Known rows, with every step that occurs
supo, menaz, gozesag, nulif, fizi: [  1 -19  21 -11  12   4   9  23 -14 -21   3   0 -29  -4  -2   0 -18  -8
   5 -13   5   7   0   7  12   5  13 -16 -22   2  -6 -16  10]
gozesag, subuki: [ -9   2  -1 -12  -3  -7  12  -3   5 -17  -5  -6  20  -9   6 -10  -6  12
   4   2  11  -3  -3  -2  -7  -3 -11   7   6  -9   4   2   5]
subuki, gozesag, menaz: [ -6  -6 -10   0   1  18 -16   0  -7 -16   6  -8  -9 -13  -2   7   9  -8
   7   1   1   5   3   7  12   0  15  -4  -1 -14 -10   5   0]
supo, nulif, fizi, menaz, gozesag, subuki: [ -8 -13   7 -48 -13 -16  33  14   1 -21  -3   1  -9 -18  18  -9  -7  -4
   0  13  25   5 -22 -17  12  -7  -2 -13 -13  -8  -6  15  21]
nulif, fizi, menaz, supo, subuki, gozesag: [ -3  -6   4 -14 -30 -24   9  -3  -5 -34  29  -7 -14  -2  62 -14 -16  -5
   4   9   3  20 -14   6  -3   8  -1 -11   2 -20 -17   5  19]
fizi, nulif, gozesag: [  0  10   8  14  -5  -6  -2  17 -19  -9 -20  -3 -20 -20   5   3  11  12
   3 -15  -6 -16 -15  -4   3  14  -1  -5   4 -14   6   2  14]
subuki, supo, nulif: [ -6 -14 -12 -14   1   8   7  -6  10  15  15   8  -1   4  -5  -8  19  13
  -9  18  15 -29  -2   1  -4  -7   9   0  -4   4   1  14 -19]
subuki, gozesag, menaz, supo, nulif: [-16 -34 -14  -5  -1  24   2  -7  -6  -4  26 -11 -10   3  19 -12  21  -7
  11   9   5 -20   4   7  14 -10  11  -9 -14 -19   0  10   0]
nulif, gozesag, subuki, supo, menaz: [ -7   5  -1   3  16  -2  26  12 -26 -12   0  -1   3   0   5 -25  -1  33
  -2  -3  21  -9 -13  14  -8   5   2   3   3 -12   7   2   0]
ginopoz, pefe: [ -3  -1   3  -1   4   6   0  -7  -3  -5  13   3  -5  -1  16  -6 -18  11
  -6  -5   6   8   2  -8  -3  -2  12  -1  -5   6   1 -13   6]
menaz, fizi, nulif, gozesag, subuki: [  6  12  12 -15  -7 -18  -5  16 -14 -26 -32 -12   8 -25   2  -2   2  24
  14  -9   4 -14 -18  -1  -4  20 -18   8 -10 -30   7   0  19]
supo, subuki, gozesag, menaz, fizi: [  8  12  -6 -15 -10  12 -40  -3   1 -20   0 -16   4 -13   1   1   9  -3
  19   9  -2  21   2  17   5  17  -5   7 -12 -26 -10  -8   4]
menaz, gozesag: [  5   6  -6 -13  12   1   9   9  -3   5  -5  -5 -11   1   5  11   5 -10
   6   5  -3   3 -16  -2   4  -1  -9  -5  -3   6   6   0  18]
nulif, pefe, ginopoz: [ 22   3   2  17  -4   3  -6  16   9   3   5  -9   0   1   9  29   4  25
  -4  -2 -13  -3 -15  -2   7 -13 -18 -11   9  10  -1   1   6]
subuki, supo, nulif, gozesag, menaz: [-10   2  -7  -1  11  20   4   7 -17  12  -3   5 -16 -13 -17   0  38  10
  -5   4  16 -30 -15   0   7  -8   9  -8 -11  -4   8  18 -13]
gozesag, menaz, supo: [ -9  -8 -12   2  14   9  13   5  -8   4   7 -11  -4   0   3   5  14  -2
   8 -13   2 -15  -6   2   5 -10  -9  -5 -13 -10   9  11   9]
fizi, nulif, pefe: [ 16  -4  -2  21  -7  -4 -11  10   7   1  -5  -9 -10 -15  -5  26  10  29
  10  -2 -13 -23  -8  -8  15   4  -5   3   9  -4   4   7   2]
nulif, gozesag, menaz, supo: [-10   5  -4  11  16  10  18  13 -32   0  -7 -10 -15  -4  12   1  20   0
   5 -18  -2 -14 -19   2   6  -7 -11 -10 -15 -10  11   6  17]
gozesag, nulif, fizi, menaz, supo, subuki: [-11 -11  20  -9 -23 -20   6   0  -1 -32   9  -6 -13 -13  32  -4 -20   7
   2  -2   3  -5 -20 -11  -2  -2 -11 -16 -17 -14 -10  -3  15]
nulif, fizi, menaz, gozesag: [  6   3  10 -27  -2 -19  20  19 -11 -14  -4   6 -30 -12  12  15 -14 -18
   0   0   8  22 -26 -10  10   3   0 -17 -13   2 -11  13  23]
menaz, fizi, nulif, gozesag: [ 14   8  13  -3  -5  -9 -18  20 -20 -11 -25  -4 -13 -17  -5   5  10  11
  12  -9  -4 -13 -15   3   3  23 -10   2 -17 -20   2   0  13]
subuki, supo, nulif, gozesag, menaz, fizi: [  1   0  -3 -17  11  20 -12   9 -20  11 -10   4 -11 -12 -28   0  38   9
   1   8  18 -28 -16   7   8   1   1  -2 -30 -12   4  14 -12]
supo, menaz, fizi, nulif, pefe: [ 31 -17  11  12   4   2 -25  25   0  -4  -4  -8 -13  -3 -16  11   3  31
  20  -5  -6  -8   2  15  22  22  -4   8 -19 -16  -1  -4   3]
menaz, gozesag, nulif, pefe, ginopoz: [ 17  -2   8   6   8  15  -9  21   8  -5  -7 -18 -17 -12   5  47   0  17
   1   5 -20 -16 -34 -13  13 -19 -25 -20  -5  16  -2 -10  18]
nulif, fizi, menaz: [  2  -5  14 -15 -15 -19   8  11  -6 -18   1  11 -15 -14   7   2 -17  -7
  -5  -5   9  17 -10  -6   6   1   9 -13  -6  -5 -17  14   7]
menaz, supo: [ -4 -10  -6   0   6  -5  19  -1  -4   2  12  -9   1  13  22  -5   1   0
   3  -1  -3 -13  -6   3  -4  -6 -11  -3  -6  -4   7   4   8]
supo, subuki, gozesag, menaz, fizi, nulif: [ 10  10  -6 -12 -15   5 -47   4   5 -28  -4 -21  -8 -28  -3   9  15  10
  23  -2  -3   6   0  12   6  29  -3   8 -10 -40  -7   0  12]
gozesag, menaz, supo, nulif: [-14 -24 -10  -5   6  18  14   3  -1  11  13  -6  -6   2   3  -8  26  -3
   5  -3  10 -26  -1  -1  11 -14  -2  -9 -20  -8  11  12  -1]
subuki, supo, nulif, pefe, ginopoz: [ 17 -11 -11   3  -3  11   1   7  18  17  22  -1  -2   6   5  19  24  36
 -13  17   2 -31 -16  -1   2 -19 -11 -11   5  14  -1  15 -13]
subuki, supo, menaz: [  3  -9  -5   3  18   5   7   5  -4   5  18   4  -9  13  -9 -13   0  16
  -5  -2  14  -6   1  20  -3   6  13   1  -4   0  -1   7 -10]

Rows
[ 19  -6  13   2   0  10  -8  23   8 -10  -9 -12 -30 -20   5  51 -11  18
  -1  10 -13  -9 -55 -23  19 -22 -26 -26 -15   9 -15   0  27]
fizi, menaz, gozesag, nulif, pefe, ginopoz
[  6  -7   0 -25  15  -6   4   5  -1 -12   7  -6  19   6 -11 -19  -5  29
   8   4  25  -5   2  22 -10  12  -3  14 -15 -19   0   4  -6]
gozesag, subuki, supo, menaz, fizi
[-10  -4   8   5 -21  11 -32 -15   8 -29  10 -13  -1 -14  20  -1  -8   7
   6  17 -11   0  -2   2  -3   5   5   2   6 -13 -13 -21   0]
supo, subuki, gozesag, nulif
[ -9  -8  23 -11 -37  -9 -24  -7   1 -48   9  -3 -17 -26  28  -1 -27   1
   3  13   1  18 -13  -5   3   7  13 -12  -2 -18 -29 -11   8]
supo, subuki, gozesag, nulif, fizi, menaz
[-10 -32   3 -10  -8   0  20  -2   0   6  15  -1 -14   5  23 -14   2  -1
  -1  14  10 -20 -19  -9   8 -13  -7 -12 -23 -10  -1  12   9]
fizi, menaz, supo, nulif
[  1 -12   0 -41  -2 -10  25  10  -1   3  13  11 -30  -9   7   7   8  -6
 -11  19  22  -6 -26  -8   5  -6  12 -18 -15   5 -10  27   5]
subuki, supo, nulif, fizi, menaz, gozesag
[-15 -12  -4 -33 -11 -16  27  -1   7 -13  17   8  15  -7   6 -21   8  19
  -8   8  32 -22   5  -1 -10  -5  11  -1   3  -5  -2  19 -14]
gozesag, subuki, supo, nulif, fizi
[ -5 -14   2  -4  -1  -9  18   2  -4  -3   8  -6 -12   2  23  -1  -9  -2
   1   3   4  -7 -24  -8   3  -7 -15  -9 -17 -10  -6  11  18]
fizi, menaz, supo
[ -3   9  -9 -27  11  -8  22   7   1 -10  -9 -12  10  -8  13   2  -1   2
   8   7   7  -1 -20  -8   0  -3 -17   3   1  -2   9   1  21]
menaz, gozesag, subuki
[ -4  12   1  14   5   8  -7  25 -23 -10 -23  -6 -26 -32 -18  15  22  10
   7 -25  -3 -18 -17  -4  13  11   3 -10  -2 -20   8   9  15]
fizi, nulif, gozesag, menaz
[ 18 -15  12  -6   5   0 -22  22  -4 -11  -5  -7 -12  -4 -18  -9  -4  13
  14 -14   3  -3   9  19   9  28   1   3 -25 -26  -1  -4   6]
supo, menaz, fizi, nulif
[ -3  13 -19 -31  18 -13  28   3   4  -3   0 -11   9  -5   8   8   6  14
   1  13  15 -18 -25  -4 -11  -5 -14   6   7   1   8  15  11]
menaz, gozesag, subuki, supo
[ -9 -16   3   4  -1   5  26   3 -22   7   5  -1  -9  12  33 -20  19   1
   0   3   1 -26 -12   0   4 -10  -6  -9 -16  -3  13  -3   6]
menaz, supo, nulif, gozesag
[-15 -18   8   1 -21   0 -15 -14   2 -32  18 -17 -13 -10  42  -4 -19   7
   8  21  -7  -8 -26  -4  -1  -2  -9  -8  -9 -22 -16 -11  15]
fizi, menaz, supo, subuki, gozesag, nulif
[ -1 -13 -15  -9  -2   1  14  -8  15   8  11  -3  21  -4   5   2  20  44
  -2  28  16 -39 -10  -6   3 -16  -6   9   8   4   4  15 -19]
gozesag, subuki, supo, nulif, pefe
[  8 -17  11  20 -13  19 -30   6  11 -22  11 -15  -7 -12  16  32  -9  25
   0  13 -20 -14 -15  -2  10 -16  -4 -14   8   1 -19 -11   0]
subuki, gozesag, nulif, pefe, ginopoz
[ -9  -7  -9 -47   2 -16  37   4   4  -9  10   2   3  -6  13  -9  11   9
  -5  13  26 -16  -9  -3  -7  -5   4  -4  -2   1   4  19   2]
menaz, gozesag, subuki, supo, nulif, fizi
[ -9 -15  21  -5 -12  -6  -5   4  -2 -24  -1   6  -8 -15  -7   5 -13   0
  -2  -9   2  -8   7  -7   2   0  12 -11 -10   0 -12  -6  -6]
gozesag, nulif, fizi
[ -1 -14   2  -6  29  16   4  10  -9  -1   8  -3 -23   3 -16   7  -2  10
   3   7   6 -22 -15   9   3   1   6  -7 -17   5  -2  -6   0]
subuki, supo, menaz, gozesag, nulif
[ -7  24  -6  13   5   1  11   7 -26  -6  -3 -18  -8  -5  25  -5  22   7
  10 -15  -4  -3 -22   4  -1   0 -21  -4  -6 -15  17  -3  20]
nulif, gozesag, menaz, supo, subuki
[ 18  -2  20   7   4  -2 -16  30 -27 -15 -18  -2 -20  -7 -11 -11  -1  13
  11 -18   2   0  -5  18   8  31   1  -3 -25 -27   1 -11  13]
supo, menaz, fizi, nulif, gozesag
[ 16 -13   2   9 -11  15  -3  12  15  11  11  -3   0   2   9  15  14  24
 -10   9  -5 -13  -8  -5  13 -19 -12 -13  -1  10   1   2  -2]
supo, nulif, pefe, ginopoz
[ 15  -6   6 -11  -5  -9 -25  12   3  -8 -14  -7  -5 -15 -15   8   3   9
  12  -5  -1 -12   0   3   0  20  -6   7 -16 -22  -3   5   8]
menaz, fizi, nulif
[ -5  22  -7  16  -1  -4   4  18 -20 -11 -10 -22 -18 -18  20   1  26  18
  13 -25  -8 -16 -23   0   3  12 -20  -5  -4 -27  18   3  31]
fizi, nulif, gozesag, menaz, supo, subuki
[ -5 -19  12 -15 -17  -6  10   4   1  -7  13  14  -4  -2   6 -16   6  -6
  -4   0  13  -1  17   1   7   1  17 -10  -8   2  -3   4  -8]
supo, nulif, fizi
[ -4 -22  18 -22 -24 -10  10   7  -1 -11   6  15 -18 -11   4 -11  -5  -7
  -8   8  19   4  -3 -10  12  -2  15 -15 -17  -6 -15  14  -2]
supo, nulif, fizi, menaz
[  2 -14  11  21  -3  11 -19   0   6  -4  -4  -5  -2 -13 -10  27  -2  25
   8  11 -12 -26 -10 -10  14 -10  -7   0  -3   8  -6 -13 -10]
gozesag, nulif, pefe
[ -2   9  -9  -1  -7 -10   9  -6   2  -2  16 -14   6  12  37 -14   5   9
   6  -2  -6  -2  -7   4 -10   1 -21   3   1  -7  11  -6  15]
menaz, supo, subuki
[ -2  -8  16 -18   0  -6   7  12  -4 -20  -6   0 -17 -15   1  16 -10 -12
   4  -4   0  -3  -9  -7   7  -2   5 -17 -12   6  -8  -8   9]
menaz, gozesag, nulif, fizi
[  2  -3   7 -13   3  22 -15  13 -22   2 -22   3  -8 -13 -23  -4  29  -4
  10   1  12 -10  -7   3  17   3   0  -4 -37 -14   4   0  -2]
supo, nulif, gozesag, menaz, fizi
[ 15 -12  14  -8  11   7 -14  12  -7  -4   1   0  -1  12 -13 -15  -7   2
   9  -3   9  15  11  22   6  17   1   3 -27 -13  -4 -11  -1]
supo, menaz, fizi
[-10  -5 -18 -39  10   0  30  -2   9   5   6  -7   9  -4   8  -5  19  15
  -2  23  22 -28 -19  -5  -6 -10  -8   2  -3   0  10  15   2]
menaz, gozesag, subuki, supo, nulif
[-11  -3   3   3   3  25   3  11 -22   5 -15   4 -16 -15 -12  -7  28  -1
  -1  -4   8 -13 -10  -3  19  -7   6  -8 -17  -8   9   2  -2]
supo, nulif, gozesag, menaz
[-12  18  -7  -8   9 -11  24   2 -16 -11  -8  -2  11 -10  10  -8   9  29
  -4   5  15 -22 -24  -1 -16  -2 -10   4  10  -5   6   9   3]
nulif, gozesag, subuki, supo
[  8  -1  18  -7   3  -8   0  28 -22 -30 -23 -11  -1 -15  -2 -19  -5  27
  16 -18  12  -5  -8  15   3  28  -8   6 -18 -36   6  -9  18]
supo, menaz, fizi, nulif, gozesag, subuki
